What can hang from each mark
Z228: Z284 Z385 Z723
Z723: Z228
Z284: Z228 Z752
Z954: Z213 Z385 Z413
Z752: Z213 Z242 Z723
Z413: Z954
Z242: Z752
Z213: Z752

Every row comes from one small tree of marks. Brackets hold a mark, then the marks that hang from it, in the order of their numbers. Every link used is in the known rows. Which tree was each row made from?
(in the rows, 128 means zero)
Known rows
[Z752 Z213 Z242 [Z723 [Z228 Z284]]]: [144 170 126 108 103 166 136 137  98  98 134  87 154 126 108 134 118 165
  75]
[Z954 [Z213 [Z752 Z242 Z723]] Z385 Z413]: [142  80  84 141 142 106 102 120 177 111 165  98  88 126  86 205 121 168
 139]
[Z723 [Z228 Z284]]: [ 90 124 162 177 107 107 135 187 120 136  84 118  87 173 139  63 124  94
 183]
[Z242 [Z752 Z213 [Z723 [Z228 Z284]]]]: [122 140 136 173 135 131 125 114  76 100 105 119 134 137 137 117 133 155
  98]
[Z413 Z954]: [ 71 139 142 169 146 112 111 145 146 144 123 196 112 146 185 127  99  60
 151]
[Z723 Z228]: [ 87 172 171 166 124  97 138 186 139 141  84 125  98 174 193  74 141  86
 152]
[Z213 [Z752 Z242 [Z723 [Z228 Z385]]]]: [130 157 162  92 127 140 134 125 160 129 188 102 142 129 165  95 105 134
  73]
[Z284 Z752]: [ 92 150 151 114 146 110 139 128 150 145 111 168 126 135 182 127 154 115
 121]
[Z284 [Z228 Z385] [Z752 Z213 Z723]]: [160 156 126  62 127 141 141  92 131 138 118 144 184  72 101 134 164 128
  93]
[Z413 [Z954 [Z213 Z752] Z385]]: [ 91  81 138 169 154 100 105 115 179 133 145 157 105 168 145 165 118  93
 170]
[Z954 [Z213 [Z752 Z723]] Z385]: [142  87 139 150 146 112 128 114 144 140 143 130 106 150 112 193 164 157
 149]
[Z752 Z213 Z242]: [142 194 127  84 126 168 149 120 120 140 129 110 139 138 166 153 126 159
 100]
[Z284 [Z752 Z213 Z242 [Z723 Z228]]]: [119 191 137  75 131 142 137 110 147  92 140 106 180 120 161 137 147 158
  36]
[Z723 [Z228 Z284 Z385]]: [120  95 132 165 110 121 138 193 114 135  86 105  93 159 120  70 112  90
 213]
[Z228 [Z284 [Z752 Z213 Z242]] Z385 Z723]: [177  87  63  76  97 162 123  99  93 132 139 124 154  89  56 117 103 134
 162]
[Z752 Z213 Z242 [Z723 [Z228 Z284 Z385]]]: [167 148 101 100 105 179 138 140  93  96 136  76 159 114  93 136 106 162
  99]
[Z284 Z228]: [101 173 173 133 105 116 139 141 132 187  92 162 106 134 157  85 139  80
 155]
[Z954 [Z213 Z752] Z413]: [149  96 132 131 163  82 130 145 161 135 144 117  78 142 124 140 157 139
 146]
[Z213 [Z752 [Z723 Z228]]]: [115 164 194 124 142 107 130 133 157 141 157 141 129 134 168  90 143 123
  83]

Write each row's tree
[141 123 116 168 138 138 128 118  72 100 107 110 138 129 124 121 126 153
 117]	[Z242 [Z752 Z213 [Z723 [Z228 Z284 Z385]]]]
[111 147 127  61 103 145 142 107 164 151 133 118 149 114 150  90 112  96
 120]	[Z284 [Z228 Z385] [Z752 Z242]]
[156 197 119  87 125 177 141 110  98 121 150 127 165 103 141 184 127 176
  52]	[Z752 Z213 Z242 Z723]
[118 102 119 131 101 116 115 115 101 151 117 179 122 112  90  96 127 104
 162]	[Z228 [Z284 Z752] Z723]
[118 136 188 132 131 113 127 134 146 138 158 139 123 134 133  85 133 128
 102]	[Z213 [Z752 [Z723 [Z228 Z284]]]]
[167  71  79 146  94 138 122 144  67 167 113 161 107 102  62 103  96  93
 226]	[Z228 Z284 Z385 Z723]
[ 98 137 148 121 110 127 135 151 141 108 105  88 123 164 135  78 131 126
 132]	[Z723 [Z228 [Z284 [Z752 Z213 Z242]]]]
[131 126 154  99 116 147 131 127 150 126 185  99 135 129 131  90  94 138
  93]	[Z213 [Z752 Z242 [Z723 [Z228 Z284 Z385]]]]
[133  78  89 140 141 102 104 127 192 122 152  87  73 149 102 185 120 158
 170]	[Z954 [Z213 [Z752 Z242]] Z385 Z413]
[ 88 154 150 193 138 109 122 131  95 115 112 140 118 147 191 104 122 119
  97]	[Z242 [Z752 [Z723 Z228]]]
[158 174 104  30  94 152 132  75 143 148 135 114 184  84 112  94 129 113
  99]	[Z284 [Z228 Z385 Z723] [Z752 Z213 Z242]]
[137  67  99 160 154  81 104 136 185 132 131 111  65 146  93 185 144 149
 191]	[Z954 [Z213 Z752] Z385 Z413]
[133 110 127 164 113 129 132 175  90 123 110 135 119 122 107 113 118 110
 154]	[Z752 [Z723 [Z228 Z284 Z385]]]
[120 171 142 167 146 124 129 112  88 104 106 122 142 138 171 123 143 151
  78]	[Z242 [Z752 Z213 [Z723 Z228]]]
[173  72  89 101 132 159 139 120  92 121 122 141 149  90  57 159 134 151
 157]	[Z228 [Z284 [Z752 Z213 Z723]] Z385]
[155 168 112  36 111 166 143  81 140 127 144 114 193  76 111 135 134 141
  65]	[Z284 [Z228 Z385] [Z752 Z213 Z242 Z723]]
[143 159 129  93 148 126 139 123 134 103 115 128 173 106 140 138 170 143
  81]	[Z284 [Z752 Z213 [Z723 [Z228 Z385]]]]
[ 84  83 114 193 146 104 109 137 150 129 114 165  99 168 143 180 118  83
 191]	[Z413 [Z954 Z213 Z385]]
[132 160 128 157 154 137 129  94  74 120 118 150 143 119 162 157 142 163
  82]	[Z242 [Z752 Z213 Z723]]
[109 104 123 195 130 124 123 136  79 111 112 129 116 139 143 102 103 121
 135]	[Z242 [Z752 [Z723 [Z228 Z284 Z385]]]]
[168  79  78  82 120 178 139 113  97 110 144 117 157  93  64 160 109 162
 136]	[Z228 [Z284 [Z752 Z213 Z242 Z723]] Z385]
[128 138 132  89 118 127 136 110 138 148 124 161 161  81 121 115 143  96
 109]	[Z284 [Z228 Z385] [Z752 Z723]]
[136 116 168 124 132 123 129 137 141 136 159 129 126 125 122  89 123 126
 120]	[Z213 [Z752 [Z723 [Z228 Z284 Z385]]]]
[ 99  82 133 169 154 105 101 110 167 123 157 164 119 150 131 180 121 101
 147]	[Z413 [Z954 [Z213 [Z752 Z723]] Z385]]
[131  70  71 190 144  86 107 162 150 128  89 122  56 146  93 206 143 134
 219]	[Z954 Z213 Z385 Z413]
